What can hang from each mark:
Z38: Z6 Z152 Z287 Z765
Z216: Z287 Z766
Z152: Z6 Z216
Z6: Z38 Z152 Z216 Z287 Z765 Z808
Z808: Z287
Z766: Z6 Z38
Z287: Z216

Every row comes from one small tree of marks. Brackets hold a mark, then the marks that hang from it, in the order of their numbers. Every link used is in the known rows. Which tree was each row made from?
Known rows:
[Z766 [Z38 [Z6 Z216 Z287] Z152 Z765]]: [ 22.4   5.0   8.2   3.0  -0.4  -0.2  14.0 -12.6 -14.9  -5.2   7.1   1.5
  14.8  13.6   5.2   8.9   6.2  -5.9  -3.8 -16.5  17.6  -2.8 -12.2  14.8
  -6.9  40.6   7.9  18.4]
[Z808 [Z287 Z216]]: [ -0.7  -3.9   0.4  -2.9   3.2   1.2   1.4 -10.0   2.9   5.3  -3.2  -1.2
  10.2  15.4  -9.4  12.2  -7.4   1.1   5.1   7.8  12.3   1.8 -11.4  -3.1
   3.6  -3.3  -7.4  -2.1]
[Z287 [Z216 [Z766 [Z38 Z152]]]]: [ 19.4   5.3 -10.4   2.4  -8.0   2.4  -2.5  -6.5 -16.6   8.3  14.8  -1.7
  -1.7  -1.7  -4.6   5.3   4.9  -1.3   0.4  13.4   7.0  -1.9  -1.0   6.3
  -6.6 -10.3   7.2  -0.5]
[Z152 [Z216 Z287 [Z766 Z6]]]: [ 11.4   6.4   5.6  13.4   7.9  -1.1 -14.4   1.6  -2.9  -3.4   3.9  16.8
  -5.9  -2.1   0.8 -12.3  -6.2   8.6  -1.6  15.8  -5.7  -4.7  -5.3   9.9
  23.7 -26.9   0.2 -22.8]
[Z287 Z216]: [ 3.2 -0.9  5.1 -1.9 -1.0  2.2  0.5 -5.9 -2.4  6.0  2.4 -3.9  7.2  5.0
 -7.2 15.4 -6.1 -2.9  3.7  5.6  5.5  1.8 -4.0 -1.6 -8.1 -9.5 -2.7 -0.3]
[Z38 Z287 Z765]: [-10.3   2.0   6.4   1.7  -2.7  -2.2   4.6  -8.5 -12.6 -14.1  -4.1   5.3
   7.7  16.3   3.4 -16.8  -2.1  -4.9  -4.1  -5.9  12.3  -1.5   6.2   9.0
  -8.6   2.8   5.8   8.0]
[Z766 [Z6 Z38]]: [ -2.1  -3.7   9.0   7.3   0.4  -2.6   2.3   7.4   1.9  -2.8  -2.4   4.9
  -6.6  12.2  -4.2   3.8   5.8  -4.8   2.1  -6.0   3.8  -3.7  -7.1  -4.2
  26.7  -0.3  -4.4 -12.1]
[Z766 [Z6 Z216] [Z38 Z152 Z765]]: [ 11.1   0.7   3.8  10.1  -6.3  -6.3   0.9  -8.5 -10.1 -10.9   5.2   4.5
   2.2  17.0  -2.5   5.6  10.1  -5.0  -0.5 -15.8  15.1  -5.8  -2.7  11.1
  20.0  17.9  10.4  -1.6]
[Z6 Z152 Z216 Z808]: [ 36.6  -3.4   1.3   1.1  12.9   1.3  13.5  -5.5  13.9 -10.2  -7.8   0.4
   9.3   3.0  -1.4  38.8  16.7   7.4   0.0  -5.8   0.5  -1.0 -21.8   2.6
  -3.6  32.7  -3.7   3.0]
[Z216 Z287 [Z766 Z6 Z38]]: [  8.5   7.3 -14.6  10.5   0.2  -1.3 -11.0   3.3  -5.5   4.9   7.6  10.5
  -7.1  -1.2   5.1 -12.8  -3.2   6.5  -1.1  17.3  -4.9  -5.6  -1.4  -2.0
  29.1 -23.4   0.5 -10.5]
[Z216 Z287 [Z766 [Z38 [Z6 Z808] Z152 Z765]]]: [ 23.8  15.9  -0.6   8.2   3.8  -5.0   1.8 -10.7 -21.5  -9.7   9.4  11.4
   7.2   2.2   9.2 -17.2   8.2   5.3  -6.6   9.1   7.8  -5.4   1.2  15.6
   0.1   0.9   7.1  16.6]
[Z6 Z38 Z152]: [ 13.4  -1.8   0.9   1.5   3.3   0.4  11.0  -0.3  11.6  -6.8  -2.6   2.2
  -4.3   1.6   1.8  20.6  15.1   0.2   0.0  -7.3   6.1  -2.2 -12.1  -1.8
  13.1  20.1  -0.7   3.0]
[Z38 [Z152 [Z6 Z808]] Z765]: [  4.4  -2.1  14.9  10.7   3.7  -8.0   5.5 -12.6 -10.1 -16.5  -2.7  16.6
   6.9 -18.1   1.0   4.1   8.0   4.6  -0.8  -4.9  15.3  -3.1  -1.0   7.4
   5.2  17.5   6.4   7.7]
[Z216 Z287 [Z766 [Z38 Z152 Z765]]]: [ 16.1  15.8 -16.5   7.9  -2.4  -2.4  -6.9 -13.3 -16.3  -7.7  12.6   7.8
  -0.8  -6.5   7.9  -9.4   4.7   2.3  -4.6  11.4  10.0  -6.3   8.2  13.7
  14.8  -6.4  11.5   5.7]
[Z808 [Z287 [Z216 [Z766 Z6]]]]: [ 16.2  -0.3   1.0   5.9   2.3   2.5  -4.8  -4.3  -2.6   2.9   1.4   8.2
   5.7  15.7 -11.3 -13.7  -2.7   1.8   2.4  10.6   6.0  -0.8  -9.3   1.0
  25.6 -19.4  -7.1 -14.4]
[Z38 [Z6 Z765] Z152]: [ 23.1  -1.6   8.9   2.6  -5.1  -3.4   8.4  -4.5  -8.8  -7.9   6.0   3.6
   4.4   5.1   1.4 -10.8   3.3  -4.0  -4.5 -13.6   2.0  -1.1   7.3  14.1
 -18.7  17.8   4.9  15.1]
[Z808 [Z287 [Z216 [Z766 [Z6 Z152] Z38]]]]: [ 19.0  -2.3 -12.1   8.1  -1.9   0.4   1.7  -4.0  -0.1   1.6   2.4   9.2
   2.1  16.0  -5.3   2.1   9.1   8.1   2.9   8.7  12.2  -2.1 -18.0  -3.0
  31.0  -0.6  -2.1  -6.3]
[Z152 Z6]: [ -9.2  -7.0   8.4   2.7   3.1  -3.0   0.9   0.9   0.3  -1.2  -1.5  12.7
  -4.4 -14.2   4.3  -4.2  -2.7   5.5   1.5   1.4   0.5  -0.6  -0.7  -3.2
   8.0   0.8   0.3  -3.9]
[Z6 Z152 [Z287 [Z216 Z766]] Z765 Z808]: [ 55.8  -4.9  -6.6   7.6   7.7   8.6  19.6 -12.6   4.9  -5.2  -5.1   5.4
  19.2 -22.3  -5.8  50.3   6.8   3.1  -1.4   7.7   1.8  -0.9 -34.4   3.8
 -15.5  30.6  -4.1  15.4]
[Z287 [Z216 [Z766 [Z6 Z765 Z808] [Z38 Z152]]]]: [ 35.2  -3.7  -7.0  12.9  -5.6  -2.8   4.7  -5.0 -14.6  -1.0   5.3   8.1
   4.7  -4.4 -11.2  20.7   7.4  -0.4   0.8   8.9   4.1  -4.7 -14.9   6.8
  -3.4   3.4   2.0   0.1]
[Z766 [Z38 [Z6 [Z287 Z216]]]]: [  0.6  -1.6   5.7   0.1  -4.2   4.3  10.3  -4.0 -10.8  16.7   5.2  -1.5
  14.3  11.9   0.6  17.8  -8.9  -2.6   2.6   4.7   9.3   1.9 -20.1  -3.3
 -15.9  10.9  -4.4  14.4]
[Z152 Z6 [Z216 Z287]]: [-14.1  -2.3  11.8   7.1  12.5  -4.5  -8.2  -1.9   2.8  -2.4  -3.3  20.6
  -6.3 -19.4   7.2  13.2 -12.1  13.6   1.6  15.3   0.4  -3.1  -9.0   1.3
  11.1  -9.9  -1.1 -14.3]
[Z6 [Z152 Z216] Z808]: [ 10.9  -3.5   8.2   7.9   8.3  -1.9   7.4  -2.2   5.3 -10.4  -8.7   9.0
   2.7  -6.6  -0.3  27.8  10.1  13.2   0.4   1.3   5.7  -0.7 -22.7   4.6
  -5.8  17.3  -0.5   0.3]
[Z216 Z287 [Z766 [Z38 Z152]]]: [ 22.2  11.5 -20.5   5.5  -0.2   0.0  -8.2  -5.8 -11.1   4.1  13.7   2.9
  -6.4  -5.6   7.3  -1.9   3.0   5.6  -3.0  18.6  -0.1  -5.1   5.7   7.6
   8.0 -13.0   5.8  -1.8]

Which tree is each row?
[ 20.1   5.1   1.7   1.5   7.1   1.4  11.3  -6.8 -15.7 -13.5  -5.8   7.6
   7.6  10.3   2.8   3.8  11.4  -0.2  -5.3   4.2   5.4  -5.0 -16.0  10.5
 -13.3  11.7   6.6   3.7] | [Z6 [Z216 [Z766 [Z38 Z287 Z765]]] Z808]
[ 16.0   6.2  -1.7   2.1  -0.3   5.7   7.6   3.9 -13.9  10.0   7.3   5.5
   3.7  -0.6   8.0 -14.7   2.3   0.7  -4.5   3.6  -1.9  -1.0 -13.9   3.6
  -5.8   6.7   1.4  10.6] | [Z216 [Z766 [Z38 [Z6 Z287]]]]
[ 57.8  -2.0   0.7   7.1  19.5  -0.5   6.1 -13.0   4.0 -12.7  -0.7  19.2
   2.2 -25.7   3.0  30.6   5.7   8.2  -3.4  11.4  -8.1  -6.7 -11.9  12.1
  -1.5  19.2   0.1  -3.2] | [Z38 [Z152 [Z6 [Z216 Z287 Z766] Z765 Z808]]]
[ 17.6   2.3 -12.8   1.0  -2.2   2.2  -1.8 -10.2 -12.1   7.5   8.1  -0.5
   1.1  10.5  -5.7   4.2   4.8   3.1   2.1  14.3  15.3  -2.0  -7.6   5.4
   4.7  -5.4   2.2  -1.4] | [Z808 [Z287 [Z216 [Z766 [Z38 Z152]]]]]
[  6.4 -12.6   7.5   4.6   7.9  -5.4  11.0  -1.6   4.3 -10.3 -12.5  17.3
   2.4 -27.8  -0.3  23.5   0.3   6.3   0.5   2.0  -2.1  -2.5 -17.1  -3.0
  -6.3  22.4  -2.8   5.6] | [Z152 [Z6 Z765 Z808]]
[  7.1   3.7   8.8   5.0  -9.1  -0.6  10.4 -16.6 -22.1   2.8   9.7   1.7
  20.2  14.6   0.3   8.5  -3.4  -7.2  -0.9  -5.7  25.0  -0.2  -8.2  11.6
  -9.9  22.0   6.3  24.6] | [Z766 [Z38 [Z6 [Z287 Z216]] Z152 Z765]]
[ -9.6  -5.0  27.5  11.9   4.9  -8.8   5.4 -14.1 -18.2 -22.7  -9.0  24.5
   4.4  -4.4   2.4   0.4   1.6   7.7  -3.2  -3.4  21.0  -4.3  -5.4  16.7
 -13.2  11.6   8.8  -2.0] | [Z38 [Z152 [Z6 Z808] Z216] Z287 Z765]
[ -3.1   4.0   3.3  19.8   0.6 -11.7  -5.9 -10.7 -15.1 -13.2   0.3  16.0
   3.6   4.9   0.3  17.4   1.1   9.1   0.3   6.5  17.4  -7.2 -12.2  10.3
  18.1   2.5   5.3  -3.5] | [Z766 [Z6 Z808] [Z38 [Z152 [Z216 Z287]] Z765]]
[ 12.6  -7.3  -2.3   7.1   2.4   2.7   6.4   1.4   2.5   6.6  -1.6   1.9
   6.3   9.7  -0.8  28.4   1.6  -0.5   2.5  -3.3   4.0  -3.1 -26.7  -3.4
  16.2  23.5  -3.2  -6.0] | [Z766 [Z6 Z216 Z287] Z38]
[ 34.4  -8.3   2.4   7.4  14.5  -1.5  11.1  -6.7  18.7 -13.4 -14.4   8.2
  12.2  25.0  -5.1  24.7  15.3  10.9   2.8  -9.2   9.8  -2.4 -27.8  -1.3
  27.2  36.3  -9.4  -3.7] | [Z766 [Z6 Z152 Z216 [Z808 Z287]]]
[ 31.3  -4.2   3.4   6.7   4.7  -0.2   5.1  -1.6  12.2 -10.9  -1.8   5.8
   4.1  15.9  -1.7  14.7  12.4   3.1   0.3 -14.2   1.7  -2.0 -10.3   3.6
  19.9  20.0   0.0  -9.1] | [Z766 [Z6 Z152 Z216]]
[ 57.5  -2.2  11.0   1.2  16.4   6.9  21.9  -3.4   0.3  -6.0  -3.5   7.9
  16.9  -9.5   0.3  20.8   6.0  -1.2  -6.1  -3.7 -10.3  -2.1 -30.9  11.3
 -21.7  34.8  -5.7  11.9] | [Z38 [Z6 [Z216 Z766] Z287 Z765 Z808]]
[ 36.8   2.9  15.4   2.3   8.0   3.5  20.0 -13.4   2.1 -15.7  -1.8   6.1
  20.9  13.2   7.2   8.9   9.7  -1.9  -5.2 -22.8  11.9  -0.3 -17.9  13.8
   0.0  47.8   3.4  19.9] | [Z38 [Z6 Z152 Z216 Z287] Z765]
[ 36.5   8.3   8.9   1.5   6.7   2.8   9.7 -11.9 -12.3 -20.0   3.2   5.3
   0.0  15.9  -0.5  -5.4  16.2 -11.5  -6.7 -10.4  11.5  -6.5  -0.1  22.4
  -4.2  16.7   9.4  -4.0] | [Z6 [Z38 Z152 Z287 Z765] [Z216 Z766]]
[  8.5   8.5  17.3   4.1  -4.7  -5.6   3.7  -9.7 -17.6 -12.9   8.6   5.2
   9.0  11.5   3.2 -30.9   5.3  -5.6  -5.2 -15.1  13.8  -1.1  14.5  18.5
  -5.0   8.6   9.4  16.2] | [Z38 Z6 Z152 Z765]
[  1.8   3.9 -10.4   0.9  -3.5   3.1   0.9   3.3 -15.6   0.7   3.0   4.9
  -6.4   7.6   6.7 -20.3   1.8   1.6  -4.3  11.2   0.3  -2.8  -0.8   2.4
  -9.3 -11.7   5.1  -1.9] | [Z216 [Z766 [Z38 Z287]]]
[ 18.7  -0.1  10.0   0.0   7.5   5.3  11.9  -3.0  -9.1   0.3  -4.6   2.3
   4.5   9.8  -7.6  18.5   4.4  -2.5   0.4  14.9   2.9  -2.1 -17.7   0.2
 -16.8  -8.9  -7.0  -6.1] | [Z6 [Z38 [Z287 [Z216 Z766]]] Z808]
[ 23.4   2.1  -1.4  12.0   1.7   5.2  -1.1   1.8  -3.9   3.1   3.2   9.4
   4.7  -4.3  -1.5 -11.1   1.8   0.1  -2.9   1.3  -2.5  -2.1 -10.2   3.6
  19.0  -2.2  -1.6  -8.3] | [Z216 [Z766 [Z6 Z287]]]
[ -2.0  -2.3  -4.7   1.7 -11.1  -0.2   2.5 -10.6 -18.6   5.6   7.3  -3.4
   4.8  24.3  -3.3  12.7  -2.6  -2.5   1.8   7.0  15.8  -1.2   1.0   3.7
 -22.5  -2.9   4.0   0.8] | [Z766 [Z38 Z152 [Z287 Z216]]]
[ 21.9  -2.3  -8.9   7.2   1.0   0.4   6.0   3.0  -2.5 -12.1  -0.8  13.4
 -10.8 -22.4   4.8  14.7  10.8   8.1  -3.9   4.7  -2.3  -4.4 -22.8   9.8
  -6.7  16.6   9.7   1.2] | [Z6 [Z152 [Z216 [Z766 Z38]]] Z765]
[  9.2   0.2  -1.4   9.1   5.6  -7.2   5.6 -13.3 -14.0 -12.9  -3.1  21.7
   1.1 -13.8   2.3  -8.0  12.5  10.7  -2.1   5.2  19.9  -5.9 -12.4   6.4
  20.7  15.8   6.7   7.1] | [Z216 [Z766 [Z38 [Z152 [Z6 [Z808 Z287]]] Z765]]]
[ -4.3 -15.1   4.7   9.0   7.2  -9.2   9.1  -7.1  -2.5 -10.5 -11.7  21.8
  -3.2 -18.8  -0.9  32.5   2.7  16.1   2.2   4.9  16.4  -5.5 -33.4   2.9
   0.5  27.7   1.0  -0.8] | [Z766 [Z38 [Z152 [Z6 Z765 [Z808 Z287]] Z216]]]
[ 43.8  -4.3   6.5  -1.9  15.6   4.9  21.5  -1.3   2.9 -13.7 -10.6   6.8
   1.4   3.6  -3.3  30.4  12.5  -5.4  -4.5   1.4  -8.0  -6.1 -26.8   9.6
 -20.7  26.0  -4.2  -3.5] | [Z6 [Z38 Z287] [Z216 Z766] Z765 Z808]
[ 58.3  -2.0 -13.4   5.5   7.7   5.6  17.9  -8.8  -2.8  -2.5   0.5   2.4
   8.3 -16.0  -1.7  48.3  13.6  -0.2  -3.8   2.4  -1.6  -5.6 -33.2  10.6
 -14.6  41.7   2.5   7.3] | [Z6 [Z216 [Z766 [Z38 Z152]]] Z287 Z765 Z808]
[  3.9  -3.1  20.1   0.4  12.2  -3.0  11.7  -4.5   5.3 -14.5  -7.6  14.0
  -2.2 -11.1   1.4  19.1   8.2  -4.8   1.1 -12.0   8.5  -4.5 -14.9   1.7
  18.7  25.2   3.4  -2.7] | [Z152 [Z6 [Z38 Z765] Z216]]
[ -1.1   6.6  27.8   7.2  -2.6  -7.5   0.5  -9.2 -19.5 -15.8   5.5  11.0
   5.7   8.9   1.6 -23.0   2.0  -1.0  -4.6 -14.1  15.3  -1.4   5.7  22.8
 -11.0   7.8  11.7   5.8] | [Z38 Z6 [Z152 Z216] Z765]
[ 12.1   3.1  -5.7  11.4  -9.7  -2.9  -4.7  -0.1 -21.1  -2.9   9.3   9.5
  -6.4  21.2   2.8 -31.0   8.9   0.4  -4.3   2.9   6.5  -5.3   7.8  10.5
   4.0 -10.2   8.0 -10.9] | [Z216 [Z766 Z6 [Z38 Z152 Z287]]]
[-10.8  -8.7  21.4   6.8  11.9  -5.7   3.1   0.7   0.2  -5.9 -10.1  20.4
  -2.7 -25.6   0.3  17.8  -1.8  13.5   2.0   8.2   2.1  -1.4 -21.1  -0.4
  -1.6   5.2  -1.1 -10.3] | [Z152 [Z6 Z808] Z216]
[ 19.8   1.6  -9.5  14.5   4.1  -5.3   7.3  -6.3  -2.8 -18.4  -7.1  17.4
   6.5  10.5   0.5  -9.2  19.6  10.6  -1.9  -1.1  16.9  -5.2 -21.7   1.6
  37.7  16.9   2.8   7.7] | [Z216 [Z766 [Z6 Z152 [Z808 Z287]] [Z38 Z765]]]
[ 17.8   3.0  -3.0  -2.8   5.4   4.9  -0.7  -8.0  -0.9   4.5   1.4   2.6
   6.7   7.9  -8.5  -1.2  -2.2   2.1   1.8  14.3   5.7   0.5 -10.4   2.2
   8.1 -14.2  -4.8  -5.9] | [Z808 [Z287 [Z216 Z766]]]
[ 36.1  -4.5  -3.8   1.2  16.9  -0.1   9.5  -8.0  13.7  -8.5  -9.6   3.2
  10.8  -5.0  -0.3  51.7  -1.2   3.4  -0.1   8.9  -9.0  -4.0 -21.5   1.1
  -7.4  24.0  -7.8   3.5] | [Z6 [Z216 Z287] Z765 Z808]
[ 17.0   2.3  11.0   0.3   7.2  -7.7  15.4 -14.3 -10.2 -12.6  -3.0   4.8
  15.5  26.7  -0.1   7.1  12.6   2.2  -1.4 -12.3  21.4  -3.2 -17.0  11.8
  -1.3  35.9   1.6  16.5] | [Z766 [Z38 [Z6 Z216 [Z808 Z287]] Z152 Z765]]
